Each row comes from the steps of one path. Every step used is in the known rows, and no mark comes twice. Write the path behind each row, first mark first.
In the rows, zero is written as 128.
Known rows
gakod > kufo > ragik > vipagi: [ 75 108 175  76 106 134 159 123 135 124 153 140  91  99  97 115 172  51
 114  93 119 123 137 114]
lofi > ragik > vipagi: [112 146 161  87 122 155 164 119 109 113 160 124 105 119 122 109 121  42
  89 115 138 136 120 114]
lole > ragik > fakit: [109 158 172 112 105 152 178 125  69 118 138 146  93 141 137 110 123  71
 119 127 156 148 128 108]
lole > ragik: [112 166 155 112 125 138 170 119 114 109 130 133 121 129 113 108 126  74
 107 120 146 137 117 117]
lofi > ragik > fakit > gakod: [134 169 150 127 108 155 186 143 132 128 156 132 110 112 146 105 112  47
 142 138 170 151 110 114]
lole > ragik > fakit > gakod > kufo: [106 168 151 149 121 150 163 137 135 130 140 143  75 125 151 111 134  64
 148 136 178 130 119 115]
vipagi > gakod: [107 146 169 105 121 139 186 139 110 122 136 125 130 130 131 105 142  79
 142 107 134 150 118 111]
gakod > lofi: [139 129 167 102  96 120 182 116 168 116 135 132 122  91 126 102 138  66
 142 104 141 128 132 110]
ragik > lofi: [108 169 180  80 119 141 172 111 129 119 145 131 116 130 143 107 112  83
  76 115 124 149 133 127]
kufo > ragik > vipagi: [ 79 128 181  66  95 122 177 119 108 111 156 139 114 110 104 111 154  49
 110  88 116 147 137 109]
rafe > gakod > lofi > ragik: [162 126 167 107  92 154 193 110 162 118 135 130 128  79  83 104 152  37
 126 102 158 140 123 113]
lofi > ragik > vipagi > gakod > kufo: [ 95 135 166  99 139 172 162 140 102 133 163 122  69 134 122 117 147  54
 111 114 141 121 113 118]
lofi > ragik: [138 151 151 103 119 152 172 126 137 119 147 122 131 112  96 106 118  56
 104 126 145 134 106 125]
kufo > ragik: [105 129 171  74  96 123 185 127 135 117 142 137 139 107  85 107 157  64
 133 100 125 143 126 117]
vipagi > gakod > kufo > ragik > lofi: [ 79 148 189  60 122 147 182 141 111 143 151 138  77 135 111 118 164  83
 126 103 117 130 125 134]
vipagi > gakod > kufo > ragik: [ 91 120 173  89 113 140 183 149 124 136 142 132 105 121  83 113 180  70
 159 100 127 126 116 118]
ragik > vipagi > gakod > lofi: [ 98 120 185  86 104 126 184 128 104 120 153 136  84 114 163 110 147  58
 144  91 132 137 139  99]
kufo > ragik > lole: [108 154 171  58  95 135 193 125 100 124 139 139 109  93  55 116 164  74
 129  85 127 151 132 113]
vipagi > gakod > lofi: [125 126 176  97 106 124 195 138 132 123 138 131 114 114 137 104 147  75
 169 101 138 131 124 109]
ragik > lole: [119 166 164  84 111 146 178 119 112 122 135 129 112  94  84 111 139  84
 110  97 140 154 131 109]
rafe > ragik: [110 165 170  84 116 124 174 110 147 110 138 134 148 106  62 109 157  61
 124 111 121 155 121 107]

Write each row's path
[ 99 150 169  84 131 159 180 135  73 121 163 124  91 138 138 114 133  53
 112 113 131 142 115 113]  lofi > ragik > vipagi > gakod
[ 75 131 159 103 113 120 161 130 175 123 157 136  95  92 118 112 170  42
 137  98 136 131 127 114]  fakit > gakod > kufo > ragik > vipagi
[ 72 162 176  99 137 143 175 127  44 111 145 135  79 152 148 115 138  68
 116 103 134 148 124 109]  lole > ragik > vipagi > gakod
[133 164 159 130  98 125 191 129 127 119 140 150  78 105 167 108 125  58
 170 127 175 141 128 106]  lole > ragik > fakit > gakod > lofi
[150 157 164  72 116 157 204 135  89 136 146 129  65  95  87 120 148  68
 163 103 151 129 116 115]  vipagi > gakod > lofi > ragik > lole
[131 156 144 138 118 169 168 146 158 142 155 130  87 105 134 109 128  47
 142 142 178 128 106 118]  lofi > ragik > fakit > gakod > kufo
[100 167 163 117 112 138 165 130 168 131 146 144 104  96  99 111 162  51
 164 126 152 151 121 103]  rafe > ragik > fakit > gakod > kufo
[104 140 167  69 105 148 176 129 130 135 139 137  85  84  39 119 181  73
 133  90 133 127 129 117]  gakod > kufo > ragik > lole
[148 138 161  95 115 145 198 139 118 129 148 127  99 111 117 109 139  58
 158 116 149 123 106 118]  vipagi > gakod > lofi > ragik
[ 87 160 166  98 127 135 161 109  86 103 144 137  90 129 132 113 127  61
  89 109 137 138 132 111]  lole > ragik > vipagi
[144 174 153  83 121 165 183 122  97 126 145 126  99 100  61 115 131  66
 105 110 148 141 115 120]  lofi > ragik > lole
[157 128 170  94  85 156 190 130 113 132 156 142  86 100 130 108 118  48
 142 128 160 128 127 109]  gakod > lofi > ragik > fakit
[157 134 158  97 102 141 182 122 153 120 145 126 112  93 103 106 126  50
 134 120 151 117 115 120]  gakod > lofi > ragik
[127 163 172  98  86 116 192 123 157 121 148 151 107  78 127 107 156  42
 189 118 151 156 130  97]  rafe > ragik > fakit > gakod > lofi
[105 162 186  77  97 139 180 118  99 119 148 149 121 113  99 109 148  58
 132 121 131 167 133  96]  rafe > ragik > fakit
[137 142 168 123  81 122 192 134 159 126 145 143 103  88 175 100 127  55
 181 116 168 144 133 101]  ragik > fakit > gakod > lofi
[103 150 170 101  82 124 199 143 131 125 152 147 120 103 137 106 143  54
 167 113 149 163 127 109]  kufo > ragik > fakit > gakod
[102 193 175  89 133 139 170 110  94 114 138 137  90 146 135 114 112  84
  74 122 134 140 128 132]  lole > ragik > lofi
[144 134 177  88  93 161 205 148  76 139 158 139  75 120 147 110 128  54
 169 122 158 136 119 106]  vipagi > gakod > lofi > ragik > fakit
[101 135 152 117 111 119 168 138 197 128 140 132 121  89  89 107 167  54
 158 110 146 127 113 125]  fakit > gakod > kufo > ragik
[ 86 117 188  88  92 152 188 160  85 145 149 149  74 127 117 114 171  71
 165 108 138 139 127 109]  vipagi > gakod > kufo > ragik > fakit
[ 93 144 192  57 115 115 183 117  96 115 154 142  89 106 120 115 178  46
 157  90 111 148 135  95]  rafe > ragik > vipagi > gakod > lofi
[ 68 126 189  60 103 124 192 137  71 119 158 138 100 130 124 113 163  58
 140  85 113 154 133 107]  kufo > ragik > vipagi > gakod
[156 123 182 101  73 169 199 118 120 128 145 143 104  81 106 103 144  36
 134 112 169 150 134 103]  rafe > gakod > lofi > ragik > fakit
[ 94 163 166  89 120 124 168 131 181 135 149 136  94 109 115 113 151  65
 129 111 134 133 123 138]  fakit > gakod > kufo > ragik > lofi
